In the rows, 128 means zero.
Known rows, with every way that one mark hangs from another
Q_697(Q_418(Q_239) Q_500): [122 104 144 171 149 173 134 169 128 145 134  88 120 114 128  83 100 113
 105 138  87 129 152 149 110 123 137  96 125 152 130 140  97 117 143 125
 123]
Q_239(Q_418 Q_697(Q_500)): [125  98 135 121 134 133 146 145 135 134 141  31 123 133 113 122 153  99
 111 148 106 130 158 142 113 124 111 146 124 149 119 118 141 133 180 140
 139]
Q_255(Q_82(Q_42 Q_239(Q_418 Q_697) Q_469)): [143  52 120 163 128 150 141 154 163 130 140  70 150 152 100 161 132  83
 132 145  81 144 105 136 136 105 123 148 164 107 184  87 173 135 182 170
  81]
Q_659(Q_42(Q_82(Q_469))): [143  64 131 113 113 134 115 105 152 140 155 165 114 151 111 156 145 131
 160 135 128 136  96 122 135 131 136 158 151 129 162 137 148  92 131 133
 104]
Q_42(Q_255(Q_82(Q_239)) Q_659): [163 100 119 120 132 153 128 167 147 139 158 199 124 135 136 178 137 123
 139 156 103 139  54 141 135 132 120 111 137 100 164  85 120 138 125 158
 102]
Q_42(Q_255): [134 103 123  99 131 117 125 135 130 147 139 153 118 133 140 151 127 145
 134 129 126 130 109 126 138 140 123 123 125 114 119 114 123 132 125 132
 115]
Q_42(Q_255(Q_82) Q_659): [143  99 131 103 116 134 109 151 138 118 147 206 114 136 128 184 139 136
 141 156 104 136  76 133 128 139 115 107 127 118 142 105 112 132 131 166
 106]
Q_26(Q_659(Q_42(Q_82(Q_239(Q_418) Q_469(Q_678)) Q_255))): [196  57 124 141  98 111 132 132 160 152 200 191 119 170 115 186 140 128
 177 149 112 132  65 131 124 126 124 158 190  82 201 104 171  97 137 137
  60]
Q_929(Q_42(Q_255(Q_82(Q_239(Q_697) Q_469)))): [152  40 113 120 154 156 132 155 154 186 132 148 135 166 127 202 142 110
 133 131  70 140  63 142 139 131 109 127 151  90 150 112 151 142 165 134
  90]
Q_659(Q_42(Q_255)): [134  79 104  83 131 108 113 109 107 141 137 182 106 146 140 155 129 135
 138 122 123 126 115 113 148 139 131 137 129 113 129 121 143 123 126 136
 107]
Q_523(Q_47 Q_674): [132 148 116 135 143 118 172 134 129 124 140 157 137 125 117 101 130 154
 100 126 152 144 103 111 169 126 114 119 118 135 130 149 132 122 123 125
 139]
Q_659(Q_42(Q_255(Q_82(Q_469(Q_678))))): [130  66 133  89 116 118 108 135 141 151 143 213 120 176 134 206 130 128
 161 133  92 118 101 114 140 119 125 122 179  98 142 126 172 124 139 179
  50]
Q_42(Q_82 Q_255 Q_659): [154  89 128  99 111 127 109 135 156 139 173 184 112 126 119 175 152 157
 156 154 132 140  72 127 131 146 110 123 128 131 148 103  97 108 113 138
 129]
Q_82(Q_42 Q_205 Q_239 Q_255 Q_469(Q_678)): [123  80 120 166 135 133 161 202 139 191 166 120 134 148 124 137 111 121
 167 134 116 154 126 135 155  51 139  95 213  14 174 129 164 133  93 173
  84]
Q_499(Q_42(Q_255)): [137  91 103 116 135 117 121 126 104 167 145 161 125 139 134 146 115 149
 128 125 123 143 111 111 154 146 138 128 111 110 104 116 118 121 145 129
 116]
Q_659(Q_42(Q_82(Q_469(Q_678)) Q_255)): [141  55 132  86 111 110 108 120 157 173 170 194 115 166 125 197 141 146
 175 130 118 124  99 108 144 125 121 137 181 110 147 127 154  99 122 154
  74]
Q_42(Q_82(Q_239(Q_418 Q_697) Q_255 Q_469(Q_678)) Q_659): [153  72 140 148 115 129 144 180 205 175 200  71 152 138 106 207 173 107
 174 158  99 154  75 132 142  90 120 121 201  70 207 108 181 106 137 172
  91]
Q_42(Q_82(Q_239(Q_697)) Q_255 Q_659): [155  73 115 115 137 135 120 159 174 170 188 132 141 133 120 178 163 131
 154 146 119 145  61 142 140 134 111 122 136 132 172  80 112 121 119 146
 143]
Q_499(Q_42(Q_255(Q_82(Q_239(Q_418) Q_469)) Q_659) Q_929): [168  56 121 152 118 165 140 168 138 156 160 173 147 126 142 170 147 114
 142 166  93 172  56 120 163 125 153 146 143  75 149  86 151 126 194 164
  68]
Q_255(Q_82(Q_42(Q_659) Q_205 Q_239(Q_418 Q_697))): [124  65  92 172 117 140 142 180 137  99 168  90 111 146  88 148 138  82
 135 135 100 151 110 132 128  84  98 125 158 106 183  82 134 138 154 181
 128]
Q_659(Q_42(Q_82(Q_239(Q_697)) Q_255)): [134  47  97  88 138 123 116 121 153 170 174 143 122 161 127 176 146 125
 149 108 122 125  78 123 150 145 126 148 139 133 161  93 146 114 125 136
 127]
Q_239(Q_418 Q_697): [116 102 119 127 124 110 133 125 143 113 138  42 129 135 108 148 145 104
 120 119 115 130 138 120 126 128 110 148 130 141 136 113 154 130 168 138
 129]
Q_82(Q_205 Q_469(Q_678)): [107 115 139 153 123 116 148 175 145 153 158 115 120 152 120 140 129 127
 160 128 128 141 139 132 123  75 114 112 188  83 136 143 139 125 117 159
 104]
Q_205(Q_82(Q_42(Q_255 Q_659) Q_239(Q_697(Q_500)))): [144  65 115 144 156 160 123 174 140 178 147 100 156 131 106 118 142 114
 142 213  96 136 119 163 137 101 134 104 127 114 160  94 102 141 142 162
 133]
Q_523(Q_674): [138 130 121 143 137 129 145 132 132 146 137 135 137 121 116 110 121 146
 116 108 135 136 110 120 137 119 128 126 125 154 143 137 134 128 118 125
 121]
Q_255(Q_82(Q_42(Q_659))): [138  96 122 143 109 147 101 137 118 103 127 188 128 129 110 147 127 118
 137 156 103 135 119 126 131 115 116 111 134 131 155 112 113 134 133 171
 110]
Q_239(Q_418 Q_697(Q_500(Q_674))): [127 108 133 116 125 127 146 151 114 120 151  39 118 136 112 110 153 101
 108 133 107 112 136 161  96 117  97 150 135 155 133 146 133 131 166 163
 129]
Q_674(Q_47): [130 115 128 118 134 121 133 141 122 123 115 151 120 138 129 104 139 135
 129 151 129 142 100 125 155 134 132 136 129 106 107 149 114 116 130 132
 151]
Q_418(Q_239): [141 130 118 158 138 137 121 149 132 123 132 109 137 122 132 119 117 115
 117 124 115 128 118 127 128 121 136 107 137 122 150 123  96 128 122 124
 140]
Q_26(Q_659(Q_42(Q_82 Q_255))): [159  71 118 106 101 107  98 102 119 122 175 239 102 162 118 157 131 159
 162 132 130 125  78 130 120 163 132 144 128 124 162 127 122 105 112 123
 118]
Q_678(Q_469): [155  98 148 124 120 125 134 121 126 138 120 142 120 124 140 131 133 121
 138 124 113 147 112 141 129 135 125 136 116 114 130 127 119 122 140 139
 132]

Rows
[112  26 132 154 136 148 146 199 191 179 218 102 105 139 101 167 149 136
 172 140 103 170  67 157 128 105 108 113 157 114 183 107 122 105 128 159
 114]
Q_42(Q_82(Q_205 Q_239(Q_697(Q_418)) Q_469) Q_255 Q_659)
[133  72 114 168 119 126 175 196 144 165 172  82 120 145 114 148 115 109
 158 134 112 155 123 123 148  55 127 113 217  11 180 117 183 123 123 170
  70]
Q_82(Q_42 Q_205 Q_239(Q_418) Q_255 Q_469(Q_678))
[175  87 101 159 121 143 146 158 126 137 153 111 127 109 115 142 133 103
 134 161 107 157 102 121 156  97 134 118 153  55 190  99 158 125 126 152
 105]
Q_82(Q_42(Q_659) Q_239(Q_418) Q_255)
[104  56 122  99 113 111 123 162 132 143 167 208  88 186 126 193 124 131
 168 121 106 131 103 118 132  96 117 114 191  75 142 130 160 124 126 187
  64]
Q_659(Q_42(Q_255(Q_82(Q_205 Q_469(Q_678)))))
[125 110 131 149 164 149 126 173 132 154 136  50 151 129 130 105 133  99
 109 147  96 128 149 152 119 111 131 106 130 146 134 124  93 142 145 140
 166]
Q_418(Q_239(Q_697(Q_500)))
[128 101 140 153 144 161 136 190 102 126 135 116 103 124 129  47 115 123
 103 144  90 126 104 163 119 124 129 108 138 134 123 188  76 106 130 153
 137]
Q_697(Q_418(Q_239) Q_500(Q_674(Q_47)))
[159  64 111 185 108 159 156 186 144 107 169 129 104 138  92 149 134  92
 148 169 100 166  86 141 127  77 112 131 177  71 200  90 138 123 149 174
  91]
Q_255(Q_82(Q_42(Q_659) Q_205 Q_239(Q_418) Q_469))
[171  78 129 173 129 173 128 169 149 139 142 172 148 129 114 153 133 102
 150 183  90 155  84 148 139  94 131 120 162  94 194  99 133 133 136 172
  91]
Q_255(Q_82(Q_42(Q_659) Q_239 Q_469))
[152  53 117 149 122 132 142 177 122 130 188 236  93 185 122 161 123 125
 169 147 103 151  51 163 116 111 140 129 166  52 191 118 143 128 120 155
  88]
Q_26(Q_659(Q_42(Q_255(Q_82(Q_205 Q_239 Q_469)))))
[139  49 111 111 121 123 145 166 162 185 201 180  97 173 126 179 134 136
 180 117 131 137  78 124 143  95 120 132 202  71 167 110 148 102 103 150
  86]
Q_659(Q_42(Q_82(Q_205 Q_239 Q_469(Q_678)) Q_255))
[131  50 113  83 156 153 129 158 126 168 150 153 117 171 139 161 140 100
 124 141  82 122 101 150 134 133 128 130 133 127 140  98 151 142 152 165
 111]
Q_659(Q_42(Q_255(Q_82(Q_239(Q_697(Q_500))))))
[132  91 135 174 129 147 136 171 164 183 139 119 173 146 110 141 109 121
 172 174 104 133 111 135 152  72 163  93 197  34 181 131 175 122 111 164
  60]
Q_205(Q_82(Q_42 Q_239 Q_255 Q_469(Q_678)))
[116  72 135 156 126 129 149 216 191 192 219 100 140 152 109 186 163 123
 189 145 117 163  78 144 140  63 119  93 210  50 199 124 150 114  94 182
 123]
Q_42(Q_82(Q_205 Q_239(Q_697) Q_255 Q_469(Q_678)) Q_659)
[133  80 140 166 117 141 116 154 148 142 138 133 149 126  91 140 132 134
 170 211 103 159 104 140 145  87 160  94 153  56 185 146 141 116 120 163
  92]
Q_205(Q_82(Q_42(Q_659) Q_255 Q_469))
[170  41 123 122 133 176 138 134 154 204 139 187 142 131 152 162 145 144
 150 130 116 146  58 124 152 142 132 150 152  87 133 118 130 119 145 104
  95]
Q_499(Q_929(Q_42(Q_82(Q_239 Q_469) Q_255)))
[134  52 125 153 116 135 166 202 189 151 219  60 110 143  90 179 172 110
 168 153 117 179  57 146 132  87 121 129 180  52 207 109 156 103 129 161
 126]
Q_42(Q_82(Q_205 Q_239(Q_418 Q_697) Q_255 Q_469) Q_659)
[138  54 130 129  95  93 119 150 135 148 208 225  95 183 111 171 134 159
 195 133 131 139  93 134 116 109 117 127 191  79 169 139 132 104 102 156
  94]
Q_26(Q_659(Q_42(Q_82(Q_205 Q_469(Q_678)) Q_255)))
[ 76  61 157 166 158 156 178 236 160 221 185  42 126 152 121 130 125 109
 153 139  81 155 151 167 125  62 131  83 194  61 151 154 179 129 129 178
  91]
Q_82(Q_205 Q_239(Q_697(Q_418 Q_500)) Q_255 Q_469(Q_678))
[144  81 128 122  96 114 106 114 119 120 174 217 107 157 112 153 131 149
 164 128 130 135  85 130 124 148 151 126 141  88 180 153 150 100  98 131
 119]
Q_26(Q_659(Q_42(Q_82(Q_255))))
[114  36 161 133 161 182 148 198 173 191 159 103 131 153 126 156 127 113
 131 157  59 143  99 177 118 130 130 113 140 128 145 113 156 134 175 167
  73]
Q_42(Q_255(Q_82(Q_239(Q_697(Q_418 Q_500)) Q_469)))
[151  75 117 187 103 145 153 195 150 125 175 135 115 148  96 162 130  89
 159 159  96 151 108 129 128  57 102 118 210  71 192  94 148 125 144 192
  71]
Q_255(Q_82(Q_42(Q_659) Q_205 Q_239(Q_418) Q_469(Q_678)))
[147  67 143 141 138 149 137 181 194 183 192 101 157 132 113 182 170 120
 171 168 106 167  55 155 146 105 140 115 165  75 205 118 151 112 115 159
 127]
Q_42(Q_82(Q_239(Q_697) Q_255 Q_469) Q_659)
[130 118 127 145 156 143 125 180 113 139 150  54 143 131 128  88 135 101
 109 130  98 112 127 170 102 105 116 112 143 152 148 151  83 141 131 163
 157]
Q_418(Q_239(Q_697(Q_500(Q_674))))
[134  70 106 125 106 139 131 151 127 145 171 181  76 141  98 168 146 144
 155 122 129 156  79 120 130 113 100 102 148  69 156 156 108 102  96 121
 145]
Q_929(Q_42(Q_82(Q_205 Q_255) Q_659))
[132  96 132 103 130 120 152 163 107 115 139  61 109 145 113  84 165 110
 109 156 109 126 109 159 123 123 104 158 137 133 111 167 120 120 166 168
 151]
Q_239(Q_418 Q_697(Q_500(Q_674(Q_47))))
